Known rows, with every step that occurs:
figi/begev/zire: [ 0.96 -1.44 -0.85  0.80  0.85 -0.38 -1.24 -2.49 -4.06  0.01  0.74 -0.40
  0.78  0.28 -2.38  0.77  1.68  0.34  2.04 -3.34 -2.23  2.28 -0.37  1.69
  0.17  0.66 -1.20 -0.80]
muzu/begev/bifufu/lisuk/pesegif: [-0.15 -0.41 -2.43 -0.65  0.13 -0.16 -0.13  0.83 -0.74  3.22  2.16 -0.75
 -0.41 -1.20 -1.20 -1.05  3.07 -0.15  0.57 -1.94  0.09  0.06 -0.47  3.14
  1.41  0.18 -1.57  0.29]
fatu/pesegif/lisuk: [-0.02 -2.24  3.19  1.36 -2.25 -0.49  1.54  1.61 -0.10 -1.56 -0.93 -0.62
 -1.72 -1.85 -0.57  1.64 -0.65  0.87  1.01  0.41 -2.04  1.47 -0.74  1.50
  0.43 -0.05 -0.69  0.88]
fatu/pesegif/lisuk/muzu: [-0.61 -1.75  1.19  2.06 -1.39 -1.36  1.53  1.60  2.35  0.39 -0.21 -1.14
  0.62 -0.92 -0.08  1.80  0.04  0.21  1.28  0.54  0.45  1.92 -1.36  1.02
  1.23 -0.38 -0.79  1.43]
lisuk/pesegif/fatu/muzu/begev: [ 0.26 -1.36  1.27 -2.89 -1.16  0.00  0.95  1.97 -4.61  4.55  3.11 -0.33
 -2.28 -1.96 -0.74  0.82  0.33  1.13  1.11  0.38 -0.63 -0.18 -0.74  0.81
  0.53  0.45 -0.72  1.20]
zire/begev: [-1.27 -0.27 -0.21  1.90 -0.83  0.07 -0.80 -2.97 -0.89 -0.55  0.08  0.24
 -1.71  0.87 -1.60  1.84  1.86  1.01  0.66 -4.72 -1.94  0.26  0.87  0.76
  0.04  0.42 -1.29  1.01]
fatu/pesegif/lisuk/muzu/begev/zire: [-0.01 -1.07 -0.39  1.43 -0.36 -1.89  2.20  0.45 -1.80 -0.34 -1.71 -1.76
  1.33 -0.29 -2.17 -0.03  2.55  0.71  1.49  0.67  1.57  2.06 -2.57  2.25
  2.14  0.04 -1.18  1.13]
muzu/lisuk/pesegif/fatu: [-0.75 -1.72  1.49 -0.31 -2.18  1.20  0.06  1.42 -1.50  2.51  2.37 -0.79
  0.81  0.75  0.15  1.00  1.24  0.87  2.11 -0.11 -1.31  1.11 -0.52  1.68
 -1.13  0.22 -0.52 -0.08]
muzu/begev/figi: [-0.49  1.70  1.43 -0.86 -0.82  0.32 -0.18 -1.30 -4.91 -1.59  2.55 -0.56
 -1.63 -0.98 -1.46  0.47  4.21  0.00  0.70 -3.99  0.04 -0.86  0.64  2.51
  2.52 -0.60 -1.61  0.29]
begev/bifufu: [ 0.14 -1.39  0.26  1.20 -0.07  1.28 -0.75 -2.22 -2.60  0.21 -0.53  0.21
  1.33  1.02 -1.58  1.29  3.22  0.17 -0.41 -3.58 -0.66  1.06  0.30  1.81
  0.63  0.33 -1.67 -0.38]
figi/begev: [-0.19 -0.79  1.15  0.05 -0.64  0.28 -1.71 -1.32 -2.19  1.42  2.56 -0.16
 -0.44 -1.21 -1.63  1.35  1.61  0.07  1.26 -2.89 -2.47  0.89  0.60  1.05
  0.08  0.18 -1.14  0.41]
fatu/muzu/begev: [-0.70  0.37  2.51 -1.57 -0.41 -1.76  0.10 -0.90 -4.72  0.73  2.09 -0.73
 -2.41 -2.01 -1.12  0.47  1.90  0.66 -0.55 -1.35 -0.62 -0.71  0.37  1.13
  2.16  0.45 -1.38  1.11]
begev/bifufu/lisuk/pesegif/fatu: [ 0.17 -2.60 -2.60  0.29 -0.42  1.14  0.20  2.30  1.46  3.64  0.17  0.07
  0.20 -0.83 -0.53  0.45  1.66  0.39  1.15 -1.83 -0.60  1.91 -1.35  1.95
 -1.01  0.37 -0.89 -0.82]
muzu/lisuk: [-1.42  0.42  2.43  0.95 -1.54 -0.31 -0.76 -1.51 -1.93 -1.22  1.25 -1.09
  0.55  0.67 -0.42  0.67  2.40  0.47  0.72 -2.12 -1.02  0.85  0.82  2.09
  0.46  0.04 -1.12 -0.25]
bifufu/begev: [-1.22 -0.44 -1.05  1.27 -0.06 -1.32 -1.29 -1.23 -0.42 -1.12 -0.82 -0.48
 -3.35 -0.08 -0.48  2.30  1.19  0.56  1.21 -1.97 -0.35  0.49  1.03  1.18
 -0.62 -0.57 -1.94  0.92]
fatu/pesegif/lisuk/muzu/begev/figi: [-0.21 -0.18  1.51  0.33 -1.82 -0.41  2.15  1.33  0.64 -1.03  0.96 -1.73
  0.80 -2.16 -0.61  0.60  2.02 -0.24  1.17 -0.11  1.64  0.15 -1.63  2.17
  3.50 -1.40 -1.09  1.77]
begev/muzu/fatu/pesegif: [-0.48 -1.30  1.30 -0.74 -1.56 -2.02 -0.14 -2.27 -1.70 -0.39  1.77 -0.16
  0.38 -2.24 -0.18  1.31  0.86  0.69 -0.35 -1.25 -1.55  2.14 -0.28  0.09
  0.85  0.04 -0.82 -0.43]
zire/begev/bifufu/lisuk/pesegif/fatu: [-0.22 -2.98 -4.23  1.47 -0.85  2.04 -0.30  0.73  3.35  3.53 -0.64  0.35
  0.09  0.06 -1.12  0.54  1.14  1.20  1.12 -3.50 -1.36  1.38 -1.06  1.46
 -0.77  0.30 -0.71 -0.08]
begev/muzu/lisuk/pesegif: [-0.14 -1.04 -1.06  0.07 -1.21 -0.13 -0.01 -0.61 -1.98 -0.22  4.88 -1.33
  0.74  2.28  1.42 -0.27  0.59 -0.06  0.22 -0.56 -2.39  1.16  0.27  1.12
  1.02 -0.18 -1.08 -1.17]
muzu/begev: [-1.34  1.46  1.69 -0.28 -1.11 -0.90 -0.47 -1.38 -5.94  0.64  1.64 -0.53
 -2.12 -0.94 -2.09  0.53  4.48  0.54  0.04 -2.69 -0.28 -0.19  0.33  2.02
  0.90  0.39 -1.78  1.14]
figi/begev/bifufu/lisuk: [ 0.25 -1.22 -1.16  0.87  0.00  0.70 -1.76 -0.51  2.50  1.52  0.38 -0.53
  1.14 -2.16 -1.66 -0.16  2.73 -0.26 -0.01 -3.29 -1.70  1.54 -0.15  2.08
  0.57  0.01 -1.26 -0.60]
muzu/fatu/pesegif/lisuk: [-0.96 -1.48  3.96  0.28 -2.40 -0.26  1.06  0.42  0.95 -0.75 -0.51 -0.57
 -1.36 -2.76 -0.81  2.06 -0.76  1.30  1.56  0.46 -0.43  2.14 -0.43  1.29
  0.13 -0.43 -0.54  0.41]
fatu/pesegif/lisuk/muzu/begev: [-0.84 -0.41  1.93  0.76 -2.26 -1.54  1.77  1.10 -0.03  1.48  0.11 -1.67
  0.02 -2.12 -1.35  0.60  2.32  0.33  0.49  1.06  1.33  0.93 -1.85  1.68
  2.05 -0.36 -1.20  2.55]
pesegif/fatu/muzu/lisuk: [-0.77 -1.31  3.74 -0.65 -1.90  0.25  0.38  0.05 -1.15  0.72  0.45 -1.02
  0.83 -1.11  0.02  1.02  0.46  1.38  0.12  0.08 -1.32  1.37  0.03  0.74
  0.26  0.21 -0.36 -0.65]
fatu/muzu/begev/zire: [ 0.48 -0.28  0.34 -0.97  1.47 -2.01  0.59 -1.73 -6.43 -0.74  0.37 -0.89
 -1.07 -0.28 -1.90 -0.44  2.25  0.98  0.44 -2.13 -0.45  0.61 -0.34  1.76
  2.12  0.79 -1.28 -0.32]
bifufu/lisuk/muzu: [-2.18  1.20 -2.68  1.42  0.69 -2.93 -0.76 -0.12  3.19  1.83  1.93 -1.17
 -0.13 -0.59  0.59  0.36  3.11 -0.38  1.18 -3.46  1.27  1.82 -0.30  1.73
  0.22  0.07 -1.36 -0.06]

Rows:
[ 0.12 -1.68  2.17 -1.27 -0.43 -0.55  0.36  0.92 -0.65  1.31  4.19 -1.21
  0.23  0.20  1.41  0.50 -2.67  0.36  1.71  0.45 -1.27  0.03  1.03  1.49
  1.79 -0.06 -0.29 -0.17]  fatu/muzu/lisuk/pesegif
[-0.77 -0.03  0.00  1.90 -0.77  1.24  0.86 -0.81  0.03  2.13 -0.64 -1.49
  1.65  0.99 -1.89  0.07  5.09  0.11 -0.70 -0.76  2.27  1.18 -1.18  2.18
  2.09 -0.45 -2.05  0.60]  pesegif/lisuk/muzu/begev/bifufu
[-0.37 -1.45 -3.20  2.00  1.94 -1.73 -0.80 -2.01 -2.22 -2.53 -2.93 -0.57
 -1.94  1.48 -1.27  1.23  1.46  0.83  2.02 -2.74 -0.38  1.73  0.14  1.63
 -0.48 -0.13 -1.82 -0.22]  bifufu/begev/zire
[-0.94 -0.99 -3.15  1.70 -0.13 -1.63 -0.78 -2.25 -1.07 -1.91 -0.12 -0.63
 -3.03  0.20  0.45  1.28  1.12  0.40 -0.52 -1.71 -1.79  1.13  0.81  0.14
  0.20 -0.64 -2.19  0.00]  bifufu/begev/muzu
[-1.11 -0.85  3.67 -1.00 -1.30 -1.94 -0.42 -1.58 -1.20  0.36  0.81  0.07
  0.18 -2.71 -1.26  2.29  0.89  0.77  1.62 -1.78 -0.21  1.52  0.13  1.25
  0.48  0.12 -0.68  0.67]  muzu/fatu/pesegif
[ 1.21 -2.78  0.65 -2.26 -0.71  1.64  0.76  1.08 -3.70  5.07  1.35 -0.05
  0.76 -1.38 -1.55  0.69  1.19  0.83 -0.17  0.27 -0.33  0.10 -1.09  1.25
  1.36  0.55 -0.93  0.67]  lisuk/pesegif/fatu/muzu/begev/bifufu
[-0.48 -0.02 -0.73  1.06 -0.53  1.13 -0.64 -2.68 -0.33 -2.92  1.14  0.15
 -1.16  0.83 -0.88  1.77  1.62  0.49  1.19 -6.01 -1.59 -0.32  1.14  1.31
  1.71 -0.51 -1.05  0.11]  zire/begev/figi
[-1.62 -0.37  1.97 -0.62 -0.81 -2.41 -0.39 -1.44  1.50  2.05  1.75 -0.60
  2.69 -1.82 -0.57  2.38  0.98  0.10  1.68 -1.37  2.39  2.07 -0.47  0.86
  1.07 -0.17 -0.77  0.86]  lisuk/muzu/fatu/pesegif
[-0.86  0.59 -0.51  0.64  0.14 -0.12 -0.56 -2.44 -2.32  2.93  0.36 -0.76
  3.18  0.78 -2.15  0.37  5.96 -0.41 -0.91 -2.86  2.49  0.45 -0.71  1.96
  2.11 -0.02 -2.21  1.17]  lisuk/muzu/begev/bifufu
[ 1.02 -1.19  0.91 -3.34 -0.83  1.08  1.44  2.53 -4.20  1.93  4.47 -0.37
 -1.49 -2.28 -0.06  0.73  0.42  0.48  1.68 -1.05 -0.09 -0.85 -0.33  1.23
  2.15 -0.49 -0.53  0.12]  lisuk/pesegif/fatu/muzu/begev/figi
[-1.23  0.33 -0.21 -0.09 -0.58 -0.74 -0.96 -3.56 -2.08 -0.55  2.90 -0.15
 -0.65 -0.37 -0.21  0.84  2.51  0.66 -0.33 -2.76 -0.95  2.15  0.68  0.24
  0.09  0.02 -1.43 -1.51]  begev/muzu/fatu
[-0.90 -1.92 -0.55 -0.01 -1.11 -2.69 -0.58 -2.18  1.11 -1.29 -0.68 -0.47
 -1.41 -2.51  0.16  1.83 -0.20  0.79  0.11 -0.17 -0.78  1.60 -0.01 -0.17
  0.46 -0.98 -1.40  0.39]  bifufu/begev/muzu/fatu/pesegif
[ 0.03 -1.68  1.28  1.35 -1.55 -0.17  1.91  0.51  0.86  2.02 -1.87 -1.36
  2.69 -1.19 -1.88  0.56  3.35  0.13 -0.85  0.87  1.73  1.27 -1.98  1.95
  2.68 -0.48 -1.48  1.86]  fatu/pesegif/lisuk/muzu/begev/bifufu
[-0.06 -0.60  0.61  0.42 -1.94  0.31 -1.49 -2.43 -1.57 -0.25  3.15 -1.47
  1.92 -0.03 -0.27 -0.28  1.70  0.03 -0.75 -1.42 -3.63  1.50  0.50  0.73
  0.98 -0.31 -1.08 -0.85]  figi/begev/muzu/lisuk
[-0.40 -0.38 -1.09  0.71  0.21 -0.10 -0.76 -0.71  0.53 -3.29 -0.11 -0.48
 -2.77 -0.14  0.23  2.17  0.65 -0.03  1.83 -3.60 -0.23 -0.14  1.45  1.57
  0.89 -1.60 -1.80  0.16]  bifufu/begev/figi
[-0.23 -1.66  1.98 -0.70 -0.93 -0.10  0.44  0.28 -2.77  1.41  0.63  0.06
 -1.30 -1.83 -0.28  1.94  0.27  1.30  0.44 -1.36 -1.48  1.36 -0.15  0.15
 -0.23  0.62 -0.58 -0.19]  pesegif/fatu/muzu
[-0.41 -1.75 -2.84  0.87 -0.79 -0.80 -0.70 -0.24  0.75 -0.85  2.32 -1.68
 -1.00  1.80  1.83  0.22 -0.55  0.16  0.94  0.87 -1.65  0.72  0.71  0.89
  0.49 -1.08 -1.59 -0.16]  bifufu/begev/muzu/lisuk/pesegif
[-2.39  0.75  0.78  1.47 -0.71  0.10  0.17 -0.79  3.15  1.39  1.50 -1.08
  0.34  0.04 -0.25  1.69  2.16  0.65  1.68 -0.71  2.14  2.73 -0.12  0.97
 -0.15 -0.73 -1.27 -0.55]  pesegif/lisuk/muzu/fatu
[-1.83  2.05 -0.17  0.06 -0.51 -1.86 -0.64 -1.72 -3.10  2.61  2.17 -1.14
  0.34  0.07 -1.57  0.69  5.27 -0.17  0.24 -2.39  1.74  0.31 -0.44  1.74
  1.46  0.19 -1.95  1.47]  lisuk/muzu/begev
[ 1.39 -2.27 -1.07 -1.99  0.52 -0.51  1.42  1.46 -6.58  2.76  1.59 -0.41
 -0.73 -0.34 -1.45  0.11  0.71  1.49  2.28 -0.03 -0.39  1.02 -1.63  1.43
  0.89  0.94 -0.60 -0.17]  lisuk/pesegif/fatu/muzu/begev/zire
[-2.28  0.47  0.02 -0.14 -0.32 -3.69 -0.55  0.21  5.66  2.11  1.38 -1.05
  1.40 -3.61  0.12  1.09  1.24  0.00  1.78 -1.65  2.56  2.26 -1.03  1.47
  0.83 -0.26 -0.56  0.40]  bifufu/lisuk/muzu/fatu/pesegif
[-1.51 -0.17 -0.51  2.46 -0.75 -0.08  0.59  0.06  1.28  0.46  0.71 -1.18
 -0.28  1.20  0.02  1.39  1.90  0.16  0.92 -0.92  0.58  2.12 -0.37  1.23
  0.38 -0.36 -1.38  0.17]  pesegif/lisuk/muzu
[ 0.26 -1.17 -0.93  0.25 -0.84 -0.20 -1.37 -2.38 -2.57  0.24  3.59 -0.43
 -0.33 -0.86 -0.65  0.55  1.95 -0.07 -0.61 -2.50 -3.83  1.53  0.11  0.15
  0.39  0.11 -1.42 -0.43]  figi/begev/muzu
[-1.42  2.92 -2.28  0.02  0.28 -1.81 -0.23  0.10  1.54  0.25  2.82 -1.71
 -0.02 -1.87 -0.11 -0.68  4.91 -0.90  0.90 -4.07  2.63  0.01 -0.47  2.74
  2.79 -0.85 -1.72  0.06]  bifufu/lisuk/muzu/begev/figi
[ 0.52 -3.17  0.58 -1.76 -0.56  0.01  0.72  2.33 -1.89  3.66  2.87  0.08
 -1.52 -1.19  0.54  1.85 -1.50  0.98  2.01  0.02 -1.75  0.97 -0.35  0.21
 -0.24  0.48 -0.35  0.08]  lisuk/pesegif/fatu/muzu
[-2.57  2.84 -2.13  0.48  0.10 -3.00 -0.69 -0.19  0.61  2.62  2.13 -1.66
 -0.67 -1.63 -0.84 -0.41  5.40 -0.34  0.51 -2.67  2.18  0.68 -0.81  2.33
  1.32  0.07 -1.82  0.97]  bifufu/lisuk/muzu/begev
[ 0.67 -3.74 -3.37  0.32 -0.08  0.87  0.42  1.30  5.19  3.67 -0.38 -0.01
  0.00 -1.23 -0.24  0.40 -1.49  1.32  0.52 -1.97 -1.65  0.84 -0.60  0.80
  0.58  0.41 -0.36 -0.30]  zire/begev/bifufu/lisuk/pesegif/fatu/muzu
[ 0.83 -1.89 -0.90 -0.53 -1.55  0.69 -0.94 -0.49 -1.22  1.43  5.69 -1.31
  1.70  0.63  0.52 -0.40 -0.10 -0.39  0.78 -0.04 -3.72  1.10  0.22  0.75
  0.97 -0.36 -0.82 -0.77]  figi/begev/muzu/lisuk/pesegif
[-1.62 -1.26 -1.68  1.41 -0.25 -1.75 -0.77 -2.31  8.34  2.50 -1.70 -0.58
  4.28 -1.95 -1.23  0.98  1.53  0.43  0.40 -3.43  2.25  2.03 -0.85  1.32
  1.81 -0.30 -0.69  0.90]  zire/begev/bifufu/lisuk/muzu/fatu/pesegif
[ 0.14 -2.83  1.89 -0.06 -2.83  0.13  0.28 -0.60  1.38  0.04  1.40 -0.78
 -0.06 -3.68 -0.69  1.05 -0.96  0.88  0.23  1.19 -3.11  2.73 -0.79 -0.08
  0.79 -0.68 -0.44 -0.17]  figi/begev/muzu/fatu/pesegif/lisuk
[-1.62 -0.26 -4.67  3.11  0.80 -0.45 -1.05 -2.39  6.65  1.71 -1.01 -0.68
  2.46  0.95 -0.94  0.49  3.34 -0.02 -0.35 -5.08  0.91  1.37 -0.37  1.50
  1.34 -0.08 -1.56  0.05]  zire/begev/bifufu/lisuk/muzu
[-0.39 -2.51 -2.75  0.50 -2.19  0.14 -0.22  0.75  0.25  0.93  0.78 -1.42
 -0.72  1.03  1.40  0.71 -0.01  0.93  0.73  1.26 -1.81  1.55 -0.22  0.17
 -0.93 -0.84 -1.31 -0.37]  bifufu/begev/muzu/lisuk/pesegif/fatu
[-0.80 -2.64 -0.31  1.30 -2.07 -1.45  0.65 -0.63  3.06 -2.42 -1.97 -1.04
 -3.06 -2.37  0.54  1.41 -1.24  1.40  0.18  2.11 -1.16  2.30 -0.13 -0.04
  0.27 -1.51 -1.27  0.26]  bifufu/begev/muzu/fatu/pesegif/lisuk
[-0.42 -1.69 -0.81  2.31 -0.29  1.57 -0.89 -3.80  0.03 -0.05 -1.51  0.42
  1.02  1.80 -2.22  1.50  2.55  0.84 -0.52 -4.93 -1.50  0.54  0.64  1.27
  0.95  0.30 -1.45  0.44]  zire/begev/bifufu
[-0.63 -0.40  3.50 -0.05 -0.61 -0.82 -0.10 -0.77 -0.66 -0.68  1.78 -1.31
  0.54 -0.44  0.49  0.37 -0.30  0.64  0.24 -0.72 -1.31  0.47  1.14  1.31
  1.59 -0.04 -0.55 -0.50]  fatu/muzu/lisuk
[-0.97  0.03  0.42  1.22 -1.49 -0.49 -0.38 -2.79 -2.32 -1.93  2.23 -1.46
  0.76  1.32  0.47 -0.39  3.06  0.32 -1.13 -1.50 -2.28  1.44  0.40  0.97
  1.13 -0.04 -1.31 -1.24]  begev/muzu/lisuk
[-0.01 -1.83 -0.97  0.02 -2.22  1.03  0.32  0.30 -2.17  1.55  3.46 -0.99
  0.93  1.12  0.90  0.20  1.22  0.85  0.39  0.07 -2.44  1.87 -0.72  0.65
 -0.69  0.11 -0.67 -1.20]  begev/muzu/lisuk/pesegif/fatu
[-1.29 -0.89 -0.74  0.18  0.03 -2.49 -0.46 -0.48  6.64  2.45 -0.37 -0.77
  4.29 -2.61 -0.42  0.71  2.44 -0.21  0.48 -1.92  2.74  2.54 -1.11  1.83
  1.57 -0.28 -0.73 -0.06]  begev/bifufu/lisuk/muzu/fatu/pesegif
